Every row comes from one small tree of marks. Brackets hold a mark, then the marks that hang from it, in alphabetical order. Every link used is in the known rows. Which tree was each row made from?
Known rows
(D (M (C (K Q X) (L W)))): [-2.61  0.82 -0.34 -0.10 -0.79  0.34 -0.78  1.44  0.66 -0.70 -1.19  0.53
  0.51  0.68  1.22 -0.70  0.42  0.25]
(L (C (K Q) W) M): [-0.62  1.51 -2.81  0.26  2.75 -0.17 -1.10 -0.89  0.31  0.20  1.71 -0.61
 -1.66  0.32  8.34 -0.79 -0.20 -1.01]
(C L): [-0.49  0.39 -1.89 -2.46 -0.43  0.83 -0.44  1.70  1.18 -1.33 -3.35  0.01
 -3.27  1.05 -2.48 -0.52 -0.21 -1.15]
(K Q (W (L C)) X): [ 1.19 -0.21 -3.90  1.61  0.53  1.60 -2.41  0.65  0.80  0.42  4.33 -0.83
 -1.62  1.95 -5.94 -0.38  2.32  0.17]
(K Q (W L) X): [ 0.62 -0.20 -2.96  0.45  0.98  2.06 -2.59  1.07  0.80 -0.24  2.89 -0.03
 -1.03  1.82 -6.17 -0.22  1.92 -0.60]
(M (C (K Q X) L W)): [-2.37  2.27 -1.03 -1.91  0.27  0.92 -0.34  3.54  0.60 -1.34  1.33  1.30
 -0.12  1.15  1.57 -0.51  0.81 -0.44]
(L (C (K Q X) M W)): [-0.84  1.40 -1.05  0.26  2.52  0.28 -0.57  1.61  0.09  0.72  3.65 -0.39
 -0.77  0.42 -1.02 -0.44  1.23 -0.56]
(C (K Q X) (L W) M): [-1.62  1.82 -0.16  0.03  4.94  0.60 -1.06  1.19  0.57 -0.55  0.28  0.20
 -0.49  2.02 -3.87 -1.04 -0.08 -0.35]
(D (M (C (K Q X) L W))): [-3.09  1.25 -0.06 -0.92 -0.92  0.16 -0.03  3.16  0.52 -0.81 -0.07  1.41
  0.88  0.60  1.03 -0.70  0.91 -0.54]
(M (C (K Q X) (W L))): [-1.55  1.19 -1.46 -2.11  0.01  1.23 -0.75  2.89  0.33 -0.37  1.10  1.10
  0.23  0.05  2.51  0.36  0.81 -0.88]
(M (C W)): [-1.15  0.24 -0.69 -3.25 -3.44  1.21 -0.41  1.76  0.57 -0.87 -1.29 -0.04
 -1.55 -1.40  4.39  0.08 -0.36 -1.56]
(L (C (K X) M) W): [-0.43  0.14 -1.25  0.18  0.46  0.25 -1.08 -0.83  0.26  0.89 -0.35 -1.50
 -1.78 -0.44 -0.13 -0.33 -0.07  0.36]
(K X): [-0.47 -0.01 -2.25 -1.58 -3.13  1.30 -1.65  1.32  0.84 -0.41 -1.13 -0.05
 -2.65 -0.22 -2.98  0.13  0.66 -0.82]
(D (M (C L))): [-1.81 -0.68 -0.44 -1.48 -4.19  0.12 -0.17  2.43  1.06 -0.86 -3.19  0.14
 -1.31 -0.13 -1.48 -0.64 -0.06 -0.82]
(D (M (C (K Q)))): [-1.68 -0.15 -0.27 -0.98 -1.68  0.47 -0.75  1.79  0.46 -0.55 -0.66  0.13
  0.27 -0.63  2.47  0.20  1.02 -0.76]
(C (K Q) L M W): [-1.77  2.11  0.45 -1.88  6.06  0.36  0.38  2.74  0.37 -1.00  0.41  0.84
 -0.27  1.68 -1.12 -0.90 -0.09 -1.91]
(W (K Q) (L M)): [-0.14  0.49 -2.06 -0.34  1.96  0.64 -1.64 -0.74  0.92  0.25 -0.85  0.12
 -2.38  1.11 -0.36 -0.80 -1.60 -1.37]
(W K L): [-0.04 -0.35 -1.45 -2.81 -0.75  1.13 -0.46  0.36  0.87 -0.02 -3.99  0.19
 -2.97  0.00 -2.76  0.20 -1.06 -1.10]
(M (C L (W (K Q)))): [-1.86  2.04 -0.08 -2.33 -0.14  1.05  0.17  2.20  0.80 -1.23  0.11  0.76
 -1.27  0.89  1.04 -0.96 -0.69 -0.86]

Which tree is each row?
[-2.26  2.19 -0.35 -1.64 -1.30  1.09 -0.22  2.76  0.84 -1.02  1.16  1.12
 -1.04  1.15 -1.19 -1.09 -0.22 -0.43] -> (M (C L (W (K Q X))))
[-1.66  0.00 -0.39 -0.29 -0.62  0.53 -0.71  2.22  0.75 -1.26  0.13  0.35
  0.49  1.13 -0.70 -0.67  1.41 -0.35] -> (D (M (C (K Q W) L)))
[-0.72  1.41 -1.23 -0.57 -0.28  1.56 -1.57  0.70  0.72 -0.26  1.28  0.30
 -2.02  0.83 -3.85 -0.27  0.50 -0.29] -> (W (K Q X))
[-0.60 -0.11 -0.14 -1.39  2.34  0.57 -0.54  2.19  0.76 -1.18 -1.00 -0.03
 -1.30  1.61 -6.14 -0.81  0.42 -1.07] -> (C (K W) L M)
[ 0.14  0.52 -3.78  2.51  0.58  0.33 -2.76 -0.74  0.62  0.25  4.14 -0.97
 -1.61  1.41  1.26 -1.00  1.30  0.31] -> (L (C (K Q W X)) M)
[-1.27  0.57  1.41 -2.57  0.55  0.67  0.21  0.73  0.35  0.05 -1.55  0.18
 -1.72 -0.77 -1.89 -0.65 -1.52 -2.06] -> (C M (W K))
[-0.79  0.86  0.62 -1.73  3.83  0.86  0.02  1.07  0.36  0.49  0.10  0.45
 -0.92  0.45 -3.45 -0.63 -1.21 -2.18] -> (C M (W (K Q) L))
[-2.01  1.29  0.00 -3.26 -2.47  0.80  0.53  2.22  0.86 -1.21 -2.23  0.75
 -1.90  0.13  1.22 -0.83 -1.23 -0.89] -> (M (C L (W K)))
[-1.08  0.34 -1.07 -2.26 -2.32  1.02 -0.68  0.80  1.03 -1.27 -3.15 -0.58
 -2.24  0.06  1.97 -0.61 -1.14 -0.46] -> (M (C (L W)))
[-1.33  1.15 -0.40 -1.28  4.48  0.71 -0.59  2.55  0.12  0.37  1.44  1.09
  0.36  0.74 -2.87 -0.10  0.46 -1.76] -> (C (K Q X) M (W L))
[ 0.18  0.40 -1.64  1.16  1.02  0.59 -1.06  1.10  0.73  1.50  2.64 -0.51
 -2.13  1.31 -9.06 -0.72  0.23  0.07] -> (W (K Q X) (L (C M)))
[-2.04  0.72 -0.97 -1.01 -4.47  0.37 -1.40  0.40  0.74 -0.14 -0.36  0.47
 -1.72 -0.79  3.37 -1.11 -1.73 -1.08] -> (L (M (C (W (K X)))))
[ 0.46 -1.16 -2.83 -0.79 -2.09  1.75 -2.10  1.01  0.91 -0.21 -0.28 -0.02
 -1.93  0.80 -6.14 -0.02  1.18 -0.65] -> (K (W L) X)
[-1.13  1.47 -1.47  1.03  1.06  0.87 -2.59 -2.98  0.70  0.13 -0.16 -0.40
 -1.93  0.58  3.08 -1.36 -1.92 -0.35] -> (L M (W (K Q X)))
[-0.39  1.27 -0.56 -1.23  2.27  1.65 -1.29 -2.32  0.49 -0.43 -1.54 -0.74
 -1.96  0.09  3.23 -0.32 -1.10 -0.59] -> (L (W (K Q)))
[-1.62  1.67 -0.75 -0.70 -1.21  1.27 -1.07  0.87  0.96 -0.88  0.01  0.06
 -1.45  1.15 -1.00 -1.07 -0.68  0.39] -> (M (C (L (W (K Q X)))))
[-1.05 -0.41 -2.10 -0.15 -3.95  0.61 -2.52  0.77  0.79 -0.64  0.60 -0.06
 -1.15 -0.16  1.92 -0.65  0.10 -0.48] -> (L (M (C (K W X))))
[-2.34 -0.21  0.88 -2.19 -4.29  0.36  0.22  1.04  0.47 -0.23 -2.67  0.45
 -0.52 -1.57  2.82 -0.36 -0.68 -1.13] -> (D (M (C (W K))))
[-0.35  0.80 -1.93 -0.80  0.72  1.47 -1.38  1.05  0.84  0.26  0.15  0.65
 -1.88  1.25 -5.57 -0.11  0.14 -0.48] -> (W (K Q X) L)
